(in the rows, 128 means zero)
Known rows, with every step that occurs:
G/B/U/J/S: [165 132  83 179 141 162 110  62 214 143 152 166 144 186 148 153 187 151
 154 130  93 171 151 172 183 158 129 110 151 178 121 145 128 128 120 106
 188  51 116 113 164 130 137 112 158]
Q/U/T/M: [ 87 112 108 142 153 146 111 129 101 110 152  97 112 150 125 179  60 152
 119 116 120 151 128 167 185 115 134 150  92 164 119 133 170 118 147 112
 144 103 146 106 118 135 157 138 124]
F/H/U: [161 140 121 122 147 137 127 179 119 110 133 151  78 152 130  97 122 147
 114  87  86 161 106 158 138 118 123 138  79 179 113 121  94 146 132  90
 171 100 171  80 108 106 123 121 137]
N/U/T: [ 66 137 112 118 121 137 124 121 109 129 151  81 135 155 144 152  85 147
 133 115 116 154 122 150 150 128 131 161 140 148 119 152 132 128 148 129
 118 110 151 129 141 126 124 151 107]
G/B/U/D: [198 112 140 135 158 166 105 125 178 148 113 104  87 191 162 132 160 149
 183 144  93 145 131 196 190 195 112 142 102 165  70 131 127 139 120 100
 146  88 124 124 134 149 114 123 135]
S/J: [126 103 143 137 120 136 118 135 124 129 136 148 163 117 118 112 128 111
 133 151 103 132 131 132 124 125 135 119 110 149 110 130 147 169 136 128
 152 144  88 108 143 110 115 142 141]
S/J/U: [108 109 143 134 136 134 124 124 121 130 159 155 161 167 118 102 102 100
 124 167  95 166 146 165 141 118 135 118 131 183  74 152 126 179 149 141
 181  98 135  89 144 121 116 137 145]
H/F: [121 118  89 116 112 142 160 111 144 119 147 124 132 121 116 128 120 120
 103 147 139 125 107 136 127 119 128 105 130 119 129 116 136 126 100 128
 146 115 125 133 101 116 132 130 124]
D/P: [115 114 119 162 124 137 122 136 111 115 128 137 118 100 142 120 106 127
 144 122 113 115 131 126 100 129 127 155 168 150 121 120 125 163 147 134
 112 106 137 130 151 153 130 128 157]
M/T/U/J/S: [125 145  74 152 117 144  68  64 141 120 200 158 169 147 177 190 128 117
 108 159  91 146 132 119 173 135 148 105 152 209 138 182 139 185 170 154
 144  81 113 119 157 130 127 127 141]
P/D/U: [162  84 140 133 150 141 126 135 120 141 120  98 103 195 158 104 106 118
 129 142  96 147 116 150 141 172 108 134 107 131  81 140 143 121 158 118
 114  95 116 111 167 149  96  91 127]
Q/U/N/K: [130 125  96  88 122 128 169 157 140 122 119 166  89 133 150  92 111 137
 124 144 107 155 101 139 146 146 102 126 152 178 130  93 151 160 149  84
 140 114 152  73  90 110 155  99 140]
T/M: [139 125 120 154 154 146 118 124 109 116 118 153 138 114 126 149 116 138
 116 115 122 129 133 124 168 127 116 145 102 113 125 119 148 134 125 104
 145 112 140 120 123 131 156 109 135]
T/U/L: [155  88 164 145 137  93 126 111 129 111 124 134 131 143 154 159  84 108
 142 155  90 135 120 141 184 131 130 144 144 190 154 144 114 120 161 126
 101 112 125  99 105 141 149 120 110]
Z/L/U/H/F: [155 158 117 154 161 154 164 163 149 132  76 140 108 109 173  96  80 120
 103 134 151 152  99 134 136 111 142 110  42 147 130  89 109 181 139 139
 118 101 154 115  92 140 150 110 128]
N/K: [142 144 115 113 105 116 139 142 143 130 115 163 136  99 137 120 141 119
 124 122 138 116 114  97 134 150 107 119 154 116 116 102 131 143 111 118
 154 114 119 109 131 104 141 127 113]
P/D/U/N: [156  72 119 112 148 151 147 130 121 139 109 132  82 197 160  98  93 123
 115 155  69 159 105 157 124 163  95 120  91 138  92 138 155 161 193 104
  90 107 140 108 140 154 103  65 148]
K/N/U/L/Z: [162 128 118 125 131 100  99 149  55 122 101 142 127 125 166 124  88 123
 108 125  50 215 128 179 146 134 115 136 174 137 139 127 111 114 191 135
  93 136 128  99 101 126 148 109 133]
Z/L/U: [163 162 150 173 159 139 120 159 143 142  82 141 125 139 163  92 107 136
 137 138 158 141 130 128 159 136 122 150  80 144 129 126  93 154 158 135
 105 110 141  95 126 147 117 118 122]
U/H/F: [126 120  96 110 129 143 172 123 136 118 116 131 112 108 134 131  99 118
  88 127 130 144 108 132 108  98 146  94  86 134 128  91 142 151 114 136
 150 121 137 142  93 126 162 115 134]
K/N/U: [119 141 106 113 129 123 134 150 112 115 121 141 128 146 164 106 120 132
 123 165  76 163 105 162 145 139 120 156 147 143 135 135 126 151 188 103
 125 121 170  89 104 106 128 121 136]
Q/U/L/Z: [180 112 140 142 149  98 100 146  72 120 123 102 106 146 138 123  80 132
 126 100 102 214 150 179 160 130 132 131 157 179 136 116 111  67 153 143
 105 132  89 106 112 137 149 116 137]
S/J/U/N: [ 97  97 124 103 133 141 141 118 125 129 146 192 136 165 126  94  87 103
 116 184  70 173 141 174 122 111 118  98 114 195  82 137 143 220 177 124
 166 113 158  80 120 127 124 108 161]
L/U/J/S: [180 146  94 178 159 136 124  93 144 155 141 166 154 166 149 140 141 145
 132 125  96 139 140 136 138 121 127 110 133 161 131 149 109 169 170 140
 143  88 111 108 160 118 130  89 162]
G/B: [166 143 122 124 126 144 105 126 164 130 125 142 132 140 125 121 150 133
 157 125 138 150 146 148 171 159 137 121 106 116 121 135 119 121 100  96
 149 107 136 128 119 164 126 115 130]
F/H/U/T/M: [133 129  96 136 150 156 100 152  96 101 144 151  86 145 125 159  72 157
  96  64  83 147 118 167 158  99 118 140  44 156 102 124 138 163 136  91
 186  87 181  89 115 109 143 129 125]
P/D: [161  98 141 128 141 129 127 123 129 124 113  90 109 149 143 117 122 113
 133 138 110  98 135 126 104 165 117  98 100 113 106 129 142 135 150 129
 117 128  99 140 149 135 105 118 139]
L/Z: [150 146 125 133 131 127  95 135  80 136 135 133 132 106 127 125 127 139
 118 104 116 187 148 147 119 126 125 107 153 106 123 121 115 107 114 151
 126 144  86 149 127 140 114 124 142]
Z/L/U/J/S: [179 155 100 212 163 138 118  98 178 159 106 170 159 149 171 120 135 137
 117 133 134 151 146 119 159 127 120 113 106 151 140 137 101 179 177 143
 130  79 116  92 164 117 121  98 143]
M/T/U: [ 99 161 124 111 114 138  79 127 108 101 184 128 132 135 170 161 103 114
 134 163 108 144 113 130 175 144 151 144 126 202 126 160 135 172 149 145
 110 108 139 122 110 160 112 151 120]
M/T/U/J: [116 154 107 123 126 155  75  80 122 112 174 121 142 139 163 179 103 108
 140 170  90 150 140 136 183 141 143 133 134 224 132 172 148 179 142 167
 122 102 115 111 139 140 116 149 139]
F/H/U/D: [214 107 125 121 165 153 111 179 115 125 112 121  56 169 152 100 116 140
 124  98  68 140 104 167 139 136  97 136  62 172  76 123 106 182 150 104
 156 114 157  86 119  98 111 114 132]
F/H: [133 124 112 124 141 134 110 150 127 111 135 145  97 126 132 123 129 139
  97 101 100 142 116 136 111 113 136 128  93 165 118  96 120 165 127 128
 159 131 140 101 119  91 129 128 142]
M/T/U/L/Z: [152 147 132 124 114 111  40 125  54 104 159 127 131 118 165 173  74 111
 120 132  92 193 143 149 182 143 147 120 150 186 133 153 119 142 160 176
  88 122  92 128 110 172 133 142 121]
L/U/Q: [168 164 143 138 149 141 159 175 103 155  96 100  85 159 145 109 141 131
 149 116 134 171 154 161 143 134 122 152 123 141 136 155 105 161 149 134
  91 148 132  96 144 130 161 143 164]
F/H/U/J: [181 136 102 134 160 150 124 128 139 125 126 141  88 153 121 114 122 138
 130  96  64 166 126 161 141 114 110 130  83 204 117 125 113 160 121 119
 181 100 155  67 134  89 116 117 156]
D/U: [130 114 126 139 133 143 125 141 128 144 142 133 126 172 147 113 115 133
 125 133 110 176 105 148 168 141 120 162 127 149 105 141 125 116 136 117
 119  92 148 108 141 147 116 102 114]
Q/U/L: [163  96 143 141 141 102 133 144 116 113 115  91  98 170 133 129  82 122
 140 128 114 162 128 164 169 130 134 152 137 195 142 118 127  90 171 125
 106 121 126  88 107 135 155 122 123]
J/U: [105 137 132 127 138 125 137 123 126 129 153 144 122 173 131 117  99 115
 117 146 122 157 143 154 140 121 129 124 144 163  93 145 110 144 144 141
 159  83 178 109 128 143 125 122 129]

Rows:
[121  72 116 154 156 158 100 111 101 132 132 101 107 186 149 167  59 136
 106 123  90 131 120 159 169 152 105 136  60 110  70 142 182 145 168 113
 127  81 122 127 172 158 117 104 116] => P/D/U/T/M
[ 83 109 108 127 118 143 109 124 122 148 156 110 126 165 135 161  74 136
 122 122 114 158 109 159 157 119 129 150 109 139  97 148 147 133 148 134
 118 101 144 118 158 148 113 129  99] => D/U/T
[124 127 139 119 166 129 143 156 115 120 116 105  77 147 156 117  88 134
 124 112 111 184 121 155 141 112 152 134  94 199 132 106 131 124 156 127
 128 117 149 107 108 130 161 109 139] => Q/U/H
[177 115 137 143 132  93  95 124  73 130 106 130 122 111 126 140  97 119
 118  91 104 178 155 146 133 121 126 106 147 119 141 117 112 102 141 159
  99 144  84 134 127 141 140 121 132] => U/L/Z
[153 118  80 163 129 132 122  66 161 147 148 156 163 140 131 154 156 127
 108 119 112 134 150 117 127 114 124  91 151 137 139 133 132 152 150 142
 151  98 107 124 171 102 131 104 144] => U/J/S
[160  74 154 126 153 142 116 127 119 144 138 125 135 180 143 103  97  99
 133 177  76 135 139 177 140 139 112 113 106 184  31 153 131 213 160 149
 167 112 120  96 154 117 100 126 139] => S/J/U/D
[175 135 120 137 151 140 142 110 135 143 124 129 119 149 120 117 124 127
 161 116  98 159 144 153 160 128 101 126 111 167 123 154 117 119 125 110
 148  96 141  98 138 124 126 117 142] => H/U/J
[137 130  88  88 103 128 155 138 140 131  97 200 115 101 142 106 129 127
 112 135 112 117 102 102 120 137  96 100 142 121 125  91 151 183 137 101
 134 125 143 102 108 106 152 100 137] => U/N/K
[ 65 125  83  97 111 128 122 134 104 119 143 120 131 140 157 161  83 135
 117 156  76 157 103 168 129 117 128 140 134 133 126 146 147 162 196 121
 124 128 168 110 115 113 127 149 116] => K/N/U/T
[174 133 144 146 136 107 107 131  64 128 107 113 130 135 148 114  87 143
 125  93  90 217 149 156 162 141 121 152 180 146 136 128  96  85 148 142
  94 122 111 125 126 137 145 115 127] => N/U/L/Z
[210  96 140 159 147 155 125 166 100 133 105 106  80 141 163  94  93 133
 175 122  82 121 119 155 128 153  90 156 132 167  72 150 110 178 171 106
 109  87 152 119 152 155 114 119 147] => H/U/D/P
[109 149 118 125 138 131 118 140 104 141 137 108 120 153 136 158  82 150
 150 121 114 117 124 158 127 111 142 138  92 140 110 148 128 156 167 138
 114 126 138 118 134 141 116 138 128] => L/U/T
[206  96 121 154 158 163 109 186  95 117 113 117  52 139 166  88 102 141
 148  93  52 131 112 162 112 141  98 154  99 199  69 113  99 221 169 103
 138  91 166  95 142 121 114 112 159] => F/H/U/D/P
[116 128 122 151 152 153 137  78 165 140 130 112 121 158 137 145 138 137
 159 145  83 148 133 165 147 136 116 145 150 204 129 125 149 121 117 136
 147  93 111 111 157 111 134 140 155] => B/U/J
[121 144 134 130 136 130 159 138 118 144 129 105  94 175 137 122 118 102
 114 126 148 197 176 168 148 122 120 134 149 157 106 168 102 154 136 145
 131 111 179  96 152 133 156 159 148] => J/U/Q
[176  88 145 140 142 155 153 153 116 154  99  64  72 194 165 104 126 108
 128 123 120 185 143 159 143 171  99 144 114 129  95 156 136 136 158 128
  84 124 115 109 190 139 126 123 140] => P/D/U/Q
[213  73 151 155 152 114  91 127  69 141 100  96 101 177 159 117  77 106
 117 107  74 197 139 164 146 167 105 118 120 123  92 130 124  91 170 150
  88 108  66 127 156 171 100  87 128] => P/D/U/L/Z
[ 74 131  83 131 135 146 106 123  93 107 137 147 132 130 157 170  74 146
  96 139  70 145 109 168 166 117 114 157 107 119 118 133 168 167 193 100
 145 112 176  97 112 116 155 132 119] => K/N/U/T/M
[111 131  76  92 135 143 174 146 120 106 119 145 108 120 171 116  91 116
  83 162  70 177  77 168 127 107 135 124 114 153 131 103 147 167 162 111
 137 111 187 105  71 104 164 108 136] => K/N/U/H/F
[118 123  91 181 142 146 130  57 187 149 157 152 141 168 152 156 163 142
 126 135  82 148 134 152 134 126 124 125 165 183 128 137 134 133 145 137
 163  67 108 118 175  95 133 120 157] => B/U/J/S
[ 67 128 104 141 146 141 108  95 105 122 162 144 130 161 126 182  54 130
 100 120 118 145 147 158 171  99 123 127  99 137  85 150 149 158 144 132
 174  73 186 114 134 145 144 130 119] => J/U/T/M
[170 107 157 145 142  92  95 122  86 123 132 144 137 119 160 151  89 122
 124 129  80 194 143 159 177 130 127 125 167 169 153 144 101 112 141 153
  99 126  90 115 104 152 137 112 125] => T/U/L/Z
[142 146 120 105 153 138 152 150 106 140 101 168  98 158 147 103 107 150
 137 145  87 146 118 158 117 121 118 130  94 159 131 129 120 186 185 110
 100 134 157  99  92 147 133  84 163] => L/U/N
[161 160 105  98 130 133 166 163 120 139  92 202 104 130 155  96 120 137
 137 136  95 128 101 124 134 145  97 122 123 148 123 105 131 201 163 100
 128 114 151  80  93 118 147  87 152] => L/U/N/K
[129 136 115 114 137 159 135 123 182 131 120 167  90 171 143 116 152 151
 164 154  89 178 126 193 162 162 121 133 109 177 124 119 140 148 125  75
 153  93 162 108 102 161 143 112 159] => G/B/U/N
[219 124 156 168 181 147 110 163 139 153  69 110 103 152 187  96 109 134
 152 144 136 119 122 140 162 157 102 141  60 140  93 130  98 190 174 136
  93 121 129 101 138 140 104 113 117] => Z/L/U/D
[173  92 153 136 162 146 134 145 115 140  96 108  80 180 181 109  82 118
 111 121  78 168 113 150 124 146 121 125  68 144  83 120 144 143 169 128
 112  92 133 128 158 157 121  82 136] => P/D/U/H
[145 119 111 136 163 136 139 106 139 132 135  95 113 161 126 129 109 134
 150 140 105 167 147 169 164 131 125 133 138 211 134 132 141 108 136 136
 143 108 120  88 131 108 135 120 155] => Q/U/J
[120 120 148 139 131 140 152 145 115 144 140 120 126 164 124 101 115  91
 120 152 115 193 178 176 145 117 127 123 139 179  81 168 120 191 144 149
 155 127 136  78 168 108 146 167 159] => S/J/U/Q
[148  64 148 163 145 157 113 136 104 134 139 131 130 153 159  98  72  99
 155 174  62 131 149 174 115 140 112 134 149 207  29 150 131 252 186 147
 151  85 129  98 181 143 106 125 163] => S/J/U/D/P
[136 138 113 140 155 146 139  90 137 137 124 105 143 155 141 117 121 140
 151 135  96 170 136 141 170 144 112 165 157 187 129 151 124 124 130 130
 129 102 139 103 151 108 128 118 144] => N/U/J
[155  98 156 148 132  93  94 121  72 135 136 157 152 146 122 112  67  92
 115 133  75 215 174 182 147 114 130 100 157 174  86 137 110 148 162 174
 150 113  90  94 143 132 129 127 147] => S/J/U/L/Z
[176 133  85 167 134 132 133  91 155 151 145 168 148 162 134 132 143 135
 123 104  99 158 143 138 154 118 110 103 138 154 125 164 108 129 149 110
 162  69 139 105 157 102 125  98 146] => H/U/J/S
[119 154 124 190 166 151  96 140 121 132  92 143 132 124 151 158  60 151
 120 113 147 118 132 140 176 119 121 155  34 123 116 125 136 178 162 126
 120  98 147 104 132 147 140 128 111] => Z/L/U/T/M
[131 119 133 132 154 146 136 152 116 147 111 142  98 154 162 118  91 129
 105 104 103 196 103 146 147 116 134 149  93 166 105 121 134 138 143 130
 117  94 153 113 138 155 146  92 118] => D/U/H
[208 134 147 145 137 100 106 154  62 131 106 130 108 138 123 115  92 131
 133  79  90 200 150 173 156 125 107 116 133 130 130 140  88  80 142 126
 111 119 109 116 111 152 134 116 127] => H/U/L/Z
[128 123 112  94 115 125 152 139 150 120 125 212 128 105 168 123 121 122
 119 171  87 131  94 115 167 151  96 123 159 176 139 124 141 197 145  96
 141 107 155  81  79 114 149  98 132] => T/U/N/K
[148 152 113 119 156 146 172 154 117 130 108 136  97 129 150 115  88 130
 113 131 110 151 102 155 119  98 148 109  75 151 126 103 127 167 132 135
 133 108 149 119  85 137 162 100 154] => L/U/H/F
[187 136  70 164 145 142 122 113 156 127 153 180 113 160 132 126 149 147
  95  80  70 169 132 150 135 105 117  99 106 185 117 129 103 162 148 110
 198  73 153  74 151  74 128  97 155] => F/H/U/J/S
[ 89 117 123 116 136 152 155 117 145 127 119 153  90 163 153 119 127 148
 136 155  79 150 112 172 123 132 115 145 133 183 137 118 149 151 153 106
 123 116 148 112 112 126 137 115 155] => B/U/N
[115  77 121 129 130 144 112 117 116 141 141  71 101 191 148 151  69 122
 124 134  97 134 116 163 134 155 117 128  89 126  78 154 161 145 179 136
 116  98 119 132 182 153  87 124 113] => P/D/U/T
[194  64 156 154 144 116 127 127 117 132  95  97  98 201 156 118  75  96
 132 133  86 145 120 152 151 168 101 136 104 143  97 135 137 115 189 126
  85  99 108 110 167 160 116  88 113] => P/D/U/L
[120 112  91 111 148 146 177 146 129 108 135 101  82 140 150 116  82 123
 101 134 119 175 101 164 142 106 156 113  98 193 131  92 142 121 127 121
 145 107 147 116  80 123 167 112 140] => Q/U/H/F
[167 166 113 135 137 139 153 170 162 143  58 211 113 104 177  78 114 125
 129 151 137 133 105 103 148 153  91 126  95 140 129  88 115 209 166 110
 116 106 157  68 107 123 142  96 125] => Z/L/U/N/K
[ 86 141  98  87 109 147  93 119 106 103 167 159 110 136 171 154  93 114
 117 181  87 149 110 136 159 135 140 127 113 204 145 159 152 210 177 126
  94 120 158 113  92 157 128 127 136] => M/T/U/N
[105 118 157 127 149 133 134 135 116 132 131 163 132 153 140 107  76 100
 108 141  76 187 144 162 120  96 149 104  93 201  74 129 135 205 158 154
 178  99 151 100 137 130 140 123 154] => S/J/U/H
